Each row was made from one walk, in order. Every step used is in the known rows, and no mark comes twice. Write each row's walk.
Known rows:
X S V: [-0.21 -0.17 -0.20  0.03 -0.01  0.03 -0.31 -0.18 -0.01  0.09  0.24  0.04
  0.04  0.08  0.14 -0.02  0.21  0.37 -0.38 -0.13]
S C: [-0.12  0.16 -0.09  0.03  0.16 -0.38 -0.39 -0.23  0.00  0.13  0.18  0.06
  0.06  0.06  0.23 -0.05  0.12  0.30 -0.31 -0.18]
Z V S C K: [-0.28  0.31  0.09  0.05  0.23 -0.38  0.10 -0.29  0.24  0.20  0.19  0.33
  0.01  0.00  0.04  0.03  0.13  0.18 -0.02  0.12]
V S C Z: [-0.16  0.10 -0.10  0.14  0.26 -0.40  0.05 -0.10 -0.31  0.06  0.37 -0.05
  0.01  0.18  0.11  0.01  0.31  0.27  0.14 -0.04]
X S C K V: [ 0.19  0.22 -0.07  0.05 -0.03 -0.39 -0.38 -0.43  0.29  0.10 -0.16  0.18
  0.08  0.23  0.16  0.03  0.36  0.36 -0.31  0.03]
X K C S V Z: [-0.04 -0.66 -0.10  0.05  0.35  0.14  0.11  0.06 -0.53  0.31 -0.07 -0.07
 -0.11  0.23  0.05  0.09 -0.47  0.81  0.27  0.05]
V S C: [-0.13  0.06 -0.06  0.03  0.17 -0.34 -0.07 -0.21 -0.08  0.09  0.22  0.15
  0.00  0.18  0.17  0.01  0.06  0.36 -0.06 -0.03]
S V Z C: [-0.22 -0.07 -0.10  0.05  0.31  0.20 -0.04  0.05 -0.17 -0.22  0.35 -0.03
 -0.08  0.19  0.02  0.05  0.00  0.37  0.11 -0.05]
S V: [-0.33 -0.11 -0.09  0.04  0.17  0.13 -0.13 -0.14 -0.05  0.04  0.23  0.02
  0.04  0.15  0.21 -0.05  0.13  0.26 -0.32 -0.34]
V Z C: [-0.08  0.17  0.05  0.05  0.28 -0.07 -0.01 -0.14 -0.16 -0.20  0.23 -0.02
 -0.02  0.03  0.01 -0.02  0.01  0.38  0.13  0.09]
S V Z C K: [-0.20  0.15 -0.08  0.07  0.36  0.13  0.11 -0.04  0.12 -0.16  0.19  0.13
 -0.05  0.16 -0.01  0.08 -0.02  0.29  0.09  0.10]
X S V Z C K: [-0.06  0.08 -0.17  0.09  0.20  0.02 -0.08 -0.09  0.15 -0.08  0.20  0.13
 -0.03  0.09 -0.06  0.10  0.09  0.39  0.03  0.33]
K X S C Z V: [-0.27  0.29 -0.13  0.05  0.15 -0.34 -0.20 -0.15 -0.26  0.09  0.64 -0.04
  0.06 -0.21 -0.07  0.16  0.30  0.36  0.03  0.08]
S C K: [-0.06  0.37 -0.06  0.07  0.20 -0.44 -0.25 -0.31  0.31  0.20  0.06  0.18
  0.08  0.04  0.22 -0.03  0.10  0.20 -0.32 -0.03]
X K: [-0.07 -0.27  0.14  0.04  0.29 -0.04 -0.15 -0.31 -0.21  0.02  0.06 -0.12
 -0.04 -0.02  0.12 -0.20  0.09  0.34 -0.28 -0.11]
S V Z: [-0.25 -0.07 -0.21  0.05  0.27  0.17  0.06 -0.04 -0.19 -0.08  0.25  0.12
  0.02  0.15  0.14  0.07 -0.12  0.51  0.03 -0.32]
K X S V Z: [-0.15  0.01 -0.33 -0.04  0.18  0.25  0.14 -0.07 -0.20 -0.12  0.44  0.17
  0.05  0.06  0.02  0.32 -0.22  0.77  0.07 -0.04]
S C Z V: [-0.35  0.26  0.01  0.15  0.25 -0.42 -0.28 -0.13 -0.27  0.14  0.46 -0.10
  0.03 -0.09  0.09 -0.08  0.41  0.11 -0.01 -0.18]
X K V S C: [ 0.11 -0.35  0.09  0.00  0.21 -0.08 -0.04 -0.26 -0.34 -0.06 -0.08 -0.01
 -0.17  0.43  0.11 -0.06  0.17  0.45  0.03 -0.08]
C K V: [ 0.03  0.26  0.14  0.07  0.13 -0.05  0.09 -0.40  0.26 -0.01 -0.31  0.12
  0.08  0.20  0.21 -0.03  0.25  0.24 -0.27 -0.24]
S C K V Z: [ 0.14  0.31 -0.08  0.07  0.27 -0.25  0.01 -0.32  0.12 -0.07 -0.18  0.27
  0.04  0.29  0.18  0.12  0.02  0.48  0.10 -0.18]
Z V S C K X: [-0.33  0.45  0.07 -0.05  0.32 -0.21  0.36 -0.27  0.20  0.10  0.39  0.38
  0.01 -0.06  0.00  0.24 -0.12  0.34  0.06  0.16]
C Z V: [-0.41  0.20  0.11  0.16  0.24 -0.18  0.04 -0.17 -0.26  0.05  0.35 -0.13
  0.08 -0.18  0.03 -0.12  0.42  0.11 -0.05 -0.23]
X K C Z V: [-0.29 -0.35  0.25  0.10  0.35 -0.15 -0.17 -0.12 -0.51  0.32  0.19 -0.21
 -0.03 -0.05  0.01 -0.17  0.33  0.45  0.12 -0.14]
Z V S C: [-0.33  0.10  0.07  0.02  0.18 -0.31 -0.06 -0.21 -0.11  0.14  0.32  0.20
 -0.03  0.02  0.06  0.01  0.14  0.26  0.02 -0.02]

Which walk is each row?
[-0.03  0.04 -0.02  0.13  0.17 -0.26  0.12 -0.14 -0.36 -0.08  0.11 -0.05
 -0.02  0.44  0.12  0.04  0.45  0.33  0.20 -0.21]
K V S C Z
[-0.42  0.13  0.13  0.19  0.26 -0.14  0.36 -0.16 -0.35  0.04  0.36 -0.04
  0.02 -0.06 -0.05 -0.07  0.38  0.17  0.18 -0.07]
C Z V S
[-0.14 -0.01 -0.23 -0.06  0.21  0.25  0.03  0.02 -0.20 -0.24  0.55  0.02
 -0.05  0.06 -0.11  0.28 -0.15  0.61  0.18  0.24]
K X S V Z C
[-0.21 -0.13 -0.05  0.06  0.17  0.10  0.01  0.03 -0.13  0.01  0.14 -0.22
 -0.08  0.14  0.00  0.02 -0.07  0.09 -0.15  0.20]
Z C S V
[ 0.08 -0.30  0.22  0.03  0.16  0.12 -0.06 -0.34 -0.25 -0.10 -0.19 -0.15
 -0.08  0.22  0.13 -0.16  0.20  0.40 -0.20 -0.26]
X K V
[ 0.17  0.08  0.08  0.10  0.19  0.04  0.29 -0.10 -0.29 -0.24 -0.20 -0.14
 -0.06  0.23 -0.06  0.11 -0.12  0.41  0.28  0.19]
K V Z C S
[ 0.06  0.30  0.03  0.03  0.14 -0.28 -0.20 -0.37  0.27  0.06 -0.21  0.17
  0.06  0.28  0.22  0.01  0.25  0.27 -0.27 -0.20]
S C K V
[-0.06 -0.11  0.07  0.08  0.12 -0.23 -0.04 -0.14 -0.14  0.46 -0.18 -0.01
  0.09  0.07  0.20  0.03 -0.19  0.52 -0.10  0.01]
K C S
[-0.23  0.29 -0.11 -0.01  0.45  0.29  0.37 -0.01  0.10 -0.22  0.39  0.13
 -0.03  0.10 -0.05  0.32 -0.28  0.46  0.17  0.15]
S V Z C K X
[-0.25 -0.13 -0.16  0.09  0.14  0.08  0.09 -0.06 -0.14  0.14  0.03 -0.08
  0.03  0.10  0.13  0.04 -0.18  0.23 -0.23 -0.07]
C S V
[-0.04  0.19 -0.19 -0.07  0.06 -0.29 -0.31 -0.27 -0.02  0.09  0.40  0.12
  0.08 -0.06  0.11  0.20 -0.01  0.54 -0.25  0.10]
K X S C
[ 0.01  0.21  0.25  0.04  0.17  0.03  0.32 -0.32  0.19 -0.18 -0.16  0.08
 -0.07  0.35  0.00  0.01  0.29  0.18  0.03  0.17]
Z C K V S
[-0.16  0.48  0.05 -0.03  0.28 -0.01  0.30 -0.37  0.29  0.03  0.13  0.18
  0.13 -0.10  0.10  0.16 -0.12  0.36 -0.26 -0.03]
C K X
[-0.38  0.07  0.20  0.02  0.18 -0.05  0.25 -0.25 -0.09  0.05  0.20  0.16
  0.00 -0.05  0.03 -0.06  0.12  0.25 -0.03 -0.05]
Z V S
[ 0.09 -0.33  0.04  0.11  0.31 -0.18  0.09 -0.15 -0.58 -0.09  0.08 -0.22
 -0.14  0.43  0.03 -0.06  0.38  0.35  0.25 -0.08]
X K V S C Z
[-0.09  0.28 -0.04  0.07  0.20 -0.41  0.07 -0.32  0.25  0.16  0.07  0.31
  0.04  0.15  0.15  0.04  0.06  0.27 -0.10  0.11]
V S C K
[-0.21 -0.04  0.06  0.13  0.22 -0.25 -0.15 -0.12 -0.31  0.34  0.14 -0.11
  0.12  0.13  0.19 -0.04  0.29  0.46  0.02 -0.28]
K C Z
[-0.17  0.18 -0.12 -0.06  0.15  0.17 -0.03 -0.15  0.27 -0.06  0.38  0.07
  0.00  0.02 -0.09  0.21  0.08  0.32 -0.22  0.35]
Z C K X S V
[ 0.30  0.24 -0.17  0.08  0.08 -0.35 -0.16 -0.35  0.14 -0.02 -0.17  0.30
  0.05  0.23  0.09  0.15  0.18  0.59  0.05  0.05]
X S C K V Z
[ 0.02  0.13  0.01  0.12  0.27 -0.11  0.24 -0.07 -0.24 -0.08  0.05 -0.11
 -0.05 -0.03 -0.08  0.05 -0.25  0.37  0.20  0.37]
V Z C S
[ 0.04  0.28  0.25  0.04  0.15 -0.03  0.00 -0.34  0.28 -0.15 -0.20 -0.02
 -0.01  0.22  0.05 -0.07  0.33  0.10 -0.18  0.03]
Z C K V
